What can hang from each mark
goban: boge pasir
pasir: goban
netal: goban
satid: goban
pavu: boge netal pasir
boge: pavu puput
puput: netal pasir purad

Each row was made from one small tree. The marks that hang from a mark follow it in brackets, in alphabetical order. Every link used is in the known rows. Write each row's tree.
Known rows
pasir[goban[boge[pavu]]]: [ 27.4  55.6  17.5  -2.8   9.3 -13.3 -41.5 -14.0 -14.5 -34.7  44.8   5.8
  26.4  -7.5   6.8   5.0  11.0   2.9 -37.6  21.3 -26.2  34.3   9.1   6.6]
goban[boge[pavu puput[pasir purad]]]: [  5.8  25.3  35.7 -16.7   9.6 -48.3 -46.0 -48.0 -27.9  -1.9  65.1 -66.5
  32.8 -19.0 -37.3   4.1  23.6  23.7 -46.2  44.1 -42.4  23.3 -31.6 -22.4]
goban[boge[puput] pasir]: [-16.5  21.9   8.8 -16.7 -23.1 -11.9  -7.2  12.6   3.0  -8.1  27.7 -33.5
  16.9   1.5   1.5  -6.4  11.4  -2.7 -10.5  69.3 -24.6  29.3 -11.5 -50.2]
boge[puput]: [  7.6  18.9   0.1  -4.7 -22.2   0.9   2.6   7.5 -14.5 -13.1  -0.7 -34.3
   6.6  11.1 -14.0  14.9  10.0 -13.0 -40.6  20.9 -18.8  23.2 -20.4 -32.3]
satid[goban[boge[pavu] pasir]]: [-18.2   4.0  25.4 -15.7  -1.1  -6.4 -34.7  -3.4  -9.5  11.4  44.8  35.9
  18.8  20.9  -0.1 -15.8  13.7  18.4 -24.0  28.9 -20.4  39.9  26.7 -12.5]
pavu[boge]: [ -1.3 -34.6   2.6 -10.9  -4.1  -4.4 -18.9 -11.1 -28.9  -9.1  21.9   7.4
   2.0  14.6 -12.6  22.8  -1.1  -8.9 -39.5  -3.5 -36.2  13.8  -9.3  -7.2]
pavu[boge netal[goban] pasir]: [-55.3 -42.9  16.4 -39.3 -42.2  21.9 -37.6 -25.8 -48.8 -12.1  11.5  18.9
  32.2   6.5 -34.4   4.6  -0.2  15.2 -47.2  18.0 -16.7  39.6  -6.3 -27.2]
puput[netal pasir[goban[boge]] purad]: [  0.2  58.1  12.3 -19.8  31.0 -44.2 -25.5  -4.9 -59.2 -31.9  74.0 -36.5
   2.2  -0.5  -8.9   5.3  -2.7  47.7 -17.4  48.7 -63.2 -13.3 -26.0   3.6]
boge[pavu[netal]]: [  7.7  20.9  15.0 -13.5  -9.2  14.9 -46.2 -39.5 -40.3  -4.3  -2.1  19.5
   8.1  -2.8 -15.2 -16.7  28.1   8.9 -49.9   7.2 -14.3  40.3  -8.4 -20.5]
satid[goban[boge[puput[purad]]]]: [  5.0   6.8  23.0 -12.7   6.2 -38.1 -11.8  17.0  -3.8   2.5  60.7 -21.7
   9.3   8.4 -26.6  13.0  15.9  32.4 -33.1  36.4 -19.6   6.0 -25.4  -4.3]
satid[goban[boge[puput]]]: [ 15.4   3.1  14.6  -6.1 -31.0 -23.6  -3.5  14.8  -3.9  -4.3  34.6   4.2
  12.0  21.1  -7.8  10.9  11.2  10.6 -36.8  37.3  -6.6  21.7 -11.1  -4.2]
puput[netal pasir[goban[boge]]]: [ 11.3  52.4   3.8 -14.1  -4.4 -30.2 -17.5  -7.8 -56.5 -38.8  47.6 -10.9
   4.4  10.4  10.7   2.3  -3.0  24.9 -18.8  48.6 -49.8   4.2 -12.3   4.4]
goban[boge[puput[netal purad]] pasir]: [-22.0  26.3  26.4 -19.4   5.7 -28.2 -20.2  27.4 -25.0  -4.4  53.1 -50.3
  -8.7 -11.7 -23.0 -23.4  10.4  47.6 -13.3  89.5 -46.3   5.9  -4.7 -48.4]
satid[goban[pasir]]: [-38.2   0.6  -6.3 -16.1  -4.6  17.5   6.5  24.1 -17.5   8.5  10.0  21.5
  -0.6  45.0   2.7   1.7  -1.2   3.8 -16.9   6.8 -20.4  18.2   4.8 -25.4]
goban[boge[pavu] pasir]: [-17.7  16.7  21.2 -15.3   7.4 -11.2 -40.1 -17.4  -7.0  -2.3  34.0   1.6
  22.5  -1.5   1.1 -19.0  14.0   4.9 -17.4  41.4 -36.0  37.7  21.0 -29.0]
goban[boge]: [  7.3   5.7  -1.5  -9.8   7.9 -31.1 -12.1  -7.3  -7.3 -14.5  26.9  -1.7
  13.7   8.5   4.1   7.9   5.5  -6.5 -14.7  31.9 -38.5  11.6  -9.3   2.1]
pavu[netal pasir]: [-12.8   8.9  -3.2 -24.1 -36.3  24.7 -17.8  -4.9 -44.8  -2.1  -6.1  -4.7
  10.5  11.6 -27.2  -3.1   7.0   0.1 -33.0  15.9 -16.3  27.8 -18.5 -35.2]
goban[boge[puput[purad]] pasir]: [-26.0  24.8  18.4 -22.8  11.8 -26.9 -17.1  15.1   2.4  -0.5  55.2 -59.8
  11.8 -11.5 -17.8  -5.0  13.9  19.7  -9.6  69.4 -38.6  11.1 -24.4 -49.8]
pasir[goban[boge[pavu puput]]]: [ 37.7  64.0  27.5   0.0 -21.3 -13.2 -39.6  -6.4  -9.8 -34.5  43.0 -20.4
  30.4 -17.4  -4.9   7.7  19.3   5.4 -50.6  40.2  -8.2  45.2  -0.6 -18.6]
netal[goban[boge[pavu]]]: [-28.5   0.3  26.6 -16.2  18.5 -25.1 -40.8 -36.5  -7.2 -22.9  27.8  14.2
  47.7  -3.0  -5.0  -3.7   9.8   8.2 -36.6  34.1 -33.8  44.9  19.4   7.5]

Write each row's tree
[ 15.5  22.2  26.8  -9.6 -26.7 -33.4 -35.1 -51.7 -24.5  -7.9  38.9 -40.6
  33.8  -6.7 -19.6   0.9  23.9   2.9 -46.0  45.4 -25.2  41.2 -15.5 -24.1] -> goban[boge[pavu puput[pasir]]]
[-18.2  10.5  27.9 -25.1 -23.9   5.5 -51.1 -22.7 -22.7  14.4  34.1  53.9
  13.8   9.1  -4.3 -37.5  29.5  35.3 -26.0  41.3  -3.9  45.1   7.9 -23.1] -> satid[goban[boge[pavu[netal]] pasir]]
[  5.7   1.8  23.3 -10.9 -14.2 -10.6 -42.5 -17.2 -21.2  -0.7  35.3 -11.0
  32.9  -4.9 -26.0  -0.8   4.9   1.6 -39.1  24.2 -29.3  43.3  24.6 -13.9] -> goban[boge[pavu[pasir]]]
[-71.3   1.5   5.3 -30.9  13.9 -16.7 -10.5  -4.3   2.3 -19.8  23.9   4.2
  36.7  12.0  13.5  -6.9  -1.4   1.4   1.2  58.5 -42.8  29.6   7.4 -21.5] -> netal[goban[boge pasir]]
[  3.8 -10.5  32.0 -11.5 -25.1  -6.6 -36.3  -3.0 -23.9   9.9  40.6  23.5
  30.9  18.7 -27.2   1.5   5.0  17.0 -46.0  11.0 -12.9  41.9  33.0   1.9] -> satid[goban[boge[pavu[pasir]]]]
[ 21.6  26.3  31.8   1.0 -23.2   5.3 -28.1  -3.3 -45.6 -11.3   1.8 -18.8
  -5.3  -2.2 -28.0 -13.4  14.2  21.3 -65.3  33.7 -23.2  37.7  20.1 -29.9] -> boge[pavu puput[netal]]
[-10.0  61.1   2.4 -15.5  29.8 -16.6 -14.6   0.5 -72.2 -27.2  47.3 -42.2
  -8.3  12.6 -15.2  11.9  -6.4  39.1 -30.6  19.1 -60.1 -11.5 -27.4  -5.9] -> puput[netal pasir[goban] purad]
[-87.3   9.6  14.9 -34.2  45.7  -0.9 -11.3  17.1 -39.0 -10.7  20.6 -17.3
   0.5  13.5 -17.7 -16.5  -6.9  44.8 -15.1  48.9 -61.3   6.5  10.4 -30.9] -> puput[netal[goban[pasir]] purad]
[-71.6  14.2  24.3 -34.8  21.0 -27.0 -16.8   4.2   6.1 -15.1  49.8 -50.0
  36.8  -8.0 -18.3  -4.0   9.0  25.6 -12.9  77.2 -38.9  21.2 -15.6 -45.5] -> netal[goban[boge[puput[purad]] pasir]]
[-64.8   5.9  13.0 -29.3  39.4 -27.9 -11.1 -22.7 -63.2 -17.4  28.2 -33.0
  10.4  17.1 -28.0   2.5  -7.5  39.2 -31.6  31.2 -68.9  -0.7 -15.5  -3.4] -> puput[netal[goban] pasir purad]
[-60.2  11.3  15.7 -29.3 -16.8 -13.6  -7.8   2.7   9.5 -20.1  21.7 -24.7
  40.8   4.2   1.1  -7.3   6.9   3.6 -11.8  78.5 -23.4  38.6  -2.1 -46.2] -> netal[goban[boge[puput] pasir]]
[-74.6  20.6  24.2 -31.7  16.4  -0.8  -6.7  23.9 -34.6 -10.0  20.4 -43.2
   4.7   3.1 -29.1 -15.9   0.6  45.6 -28.3  67.0 -44.5  18.1   2.8 -53.1] -> boge[puput[netal[goban[pasir]] purad]]
[ 32.3  62.7  17.9  -2.2 -25.9 -17.5 -15.2  29.7 -31.5 -42.8  36.7 -20.5
  -1.0  -2.6   2.4  -0.3   5.6  26.8 -36.1  65.7 -21.7  16.7  -2.1 -15.1] -> pasir[goban[boge[puput[netal]]]]
[-12.4  -9.5  23.0 -32.8 -25.1 -15.5 -39.4 -50.2 -58.7   3.0  47.5 -46.2
   7.6 -10.0 -49.0   9.5  24.3  31.2 -53.6  30.9 -27.0   8.5 -70.7 -43.0] -> pavu[boge[puput[pasir purad]] netal]
[-20.8  16.4   6.8 -18.3  32.3 -27.8  -9.7 -14.4 -67.0  -4.0  33.6 -43.3
 -12.5  13.8 -26.6   4.1  -1.5  36.2 -27.6  21.8 -69.9 -12.3 -24.0  -9.4] -> puput[netal pasir purad]
[ 22.4  67.0  24.9  -9.1   9.4 -32.4 -22.4  33.5 -32.9 -36.6  62.1 -47.2
  -5.3 -17.0 -18.5   2.1   6.3  47.7 -33.4  65.0 -36.5   0.4 -16.7 -11.8] -> pasir[goban[boge[puput[netal purad]]]]
[ 27.8  66.9  34.8  -6.3  15.1 -25.3 -48.9  -2.6 -11.7 -27.4  69.3 -48.2
  25.2 -28.8 -23.6   7.4  21.3  26.7 -49.8  39.7 -22.1  28.1 -15.1 -16.3] -> pasir[goban[boge[pavu puput[purad]]]]
[-38.0  16.1  14.0 -37.5 -38.2 -26.2 -24.9 -55.6 -29.5 -24.2  21.0 -17.6
  45.9  -0.7 -11.5  -6.6  22.3  16.6 -30.7  75.3 -14.6  36.5 -49.4 -27.7] -> pavu[netal[goban[boge[puput[pasir]]]]]
[ 27.3  64.1  18.2 -13.2 -10.5  -3.3 -60.1 -29.8 -30.1 -30.5  36.9  26.0
  23.3 -18.5   1.4 -14.5  27.4  22.4 -39.4  34.2  -7.6  37.8 -11.1  -4.7] -> pasir[goban[boge[pavu[netal]]]]
[  6.8  57.7  14.2 -16.1 -37.6  42.2 -49.8 -12.8 -52.7 -19.6  11.3   4.9
  23.3  -4.4 -23.9  -7.0  14.6  12.7 -57.5   5.7  -2.8  49.6   0.6 -33.0] -> boge[pavu[netal pasir[goban]]]
[  9.1  22.7  15.3 -23.6 -79.9  34.8 -35.6   5.8 -52.5 -22.9  25.1 -15.9
  15.5  -5.6 -33.4  15.8   8.8  13.1 -63.0  28.1   9.3  37.6 -28.2 -51.9] -> pavu[boge[puput] netal pasir[goban]]
[-13.5  58.5  -6.4 -17.3  33.4 -16.4  -9.7 -12.4 -44.2 -23.9  47.8 -53.6
  12.3  14.5 -11.5  30.8  -2.9   9.4 -26.2  -0.6 -52.0  -5.9 -47.9  -8.6] -> puput[pasir[goban] purad]
[-36.1  11.0  19.8 -24.3   0.5  16.3 -46.6 -50.0 -33.6 -15.6  -8.1  30.8
  32.8   0.3 -16.2 -17.4  21.7  14.1 -52.0  17.2 -14.9  51.8  -1.2 -12.5] -> boge[pavu[netal[goban]]]
[ -5.6  38.0  29.4 -25.5 -11.5  -8.5 -51.5 -61.8 -53.6   3.8  29.7 -52.1
  17.9 -16.4 -49.2 -13.3  37.1  31.9 -58.4  29.2 -23.4  31.8 -52.7 -48.1] -> boge[pavu[netal] puput[pasir purad]]
[-29.0  -2.1   3.7 -19.2  -4.0 -12.1  -6.0  18.0  -5.3   4.9  39.2  26.9
  10.4  30.3   9.3  -4.2   4.6  12.1  -4.8  36.7 -23.1  16.6   6.1 -14.6] -> satid[goban[boge pasir]]
[  6.2  51.9  -8.2 -14.3   1.0 -30.6 -14.1 -22.0 -30.0 -36.6  48.5 -22.5
  25.7  11.5  14.5  21.1  -1.6  -3.0 -16.0  31.8 -42.3   8.9 -33.3   3.0] -> puput[pasir[goban[boge]]]
[  4.5  18.2   6.7 -16.1 -26.9 -38.5  -8.0 -28.3 -20.5 -14.3  34.6 -48.3
  27.0   4.8  -8.1  12.4  12.7  -6.5 -26.1  53.0 -32.4  19.3 -36.5 -24.0] -> goban[boge[puput[pasir]]]
[ 17.2  64.3  16.4  -9.5  12.2 -32.4 -21.1  19.6  -8.4 -33.4  62.6 -54.8
  16.1 -15.7 -14.5  20.6  10.1  20.7 -29.1  46.4 -28.9   5.3 -35.9 -15.0] -> pasir[goban[boge[puput[purad]]]]
[-17.4   8.8  13.5 -17.0 -32.6  -7.9  -1.9  25.4   1.5   6.5  36.2  -1.0
  12.3  22.9   0.3  -5.0  10.9  14.1 -19.5  56.4  -7.2  28.4  -6.2 -34.8] -> satid[goban[boge[puput] pasir]]
[-40.8 -38.5  34.2 -23.9 -54.5  11.9 -19.4  12.5 -55.5 -18.3  15.8 -16.7
  18.7   8.9 -45.7   9.3 -13.2  26.9 -63.2  44.7 -24.7  38.8  23.8 -35.7] -> pavu[boge[puput[netal[goban]]] pasir]
[-55.5  21.9  38.1 -19.2 -19.0  21.0 -28.6   0.3 -35.7 -12.1   0.4 -12.4
  20.0   3.9 -17.6 -27.9   9.5  31.4 -50.1  61.2 -24.3  57.4  37.5 -54.6] -> boge[pavu puput[netal[goban[pasir]]]]
[  6.2  48.4  12.5  -6.7 -17.0  31.0 -32.2   4.7 -39.2 -22.7  20.2 -15.3
  27.4   7.8 -18.5  15.2  -1.6  -3.5 -52.3  -6.9 -19.4  43.6  18.7 -22.3] -> boge[pavu[pasir[goban]]]
[  8.9   7.4  19.4 -12.4 -40.7 -35.7  -4.6  -3.9 -47.8  -2.8  42.4  -4.2
   0.9  26.6 -15.3  -3.5   7.9  38.4 -38.4  58.3 -22.5  15.6 -11.1  -6.5] -> satid[goban[boge[puput[netal pasir]]]]
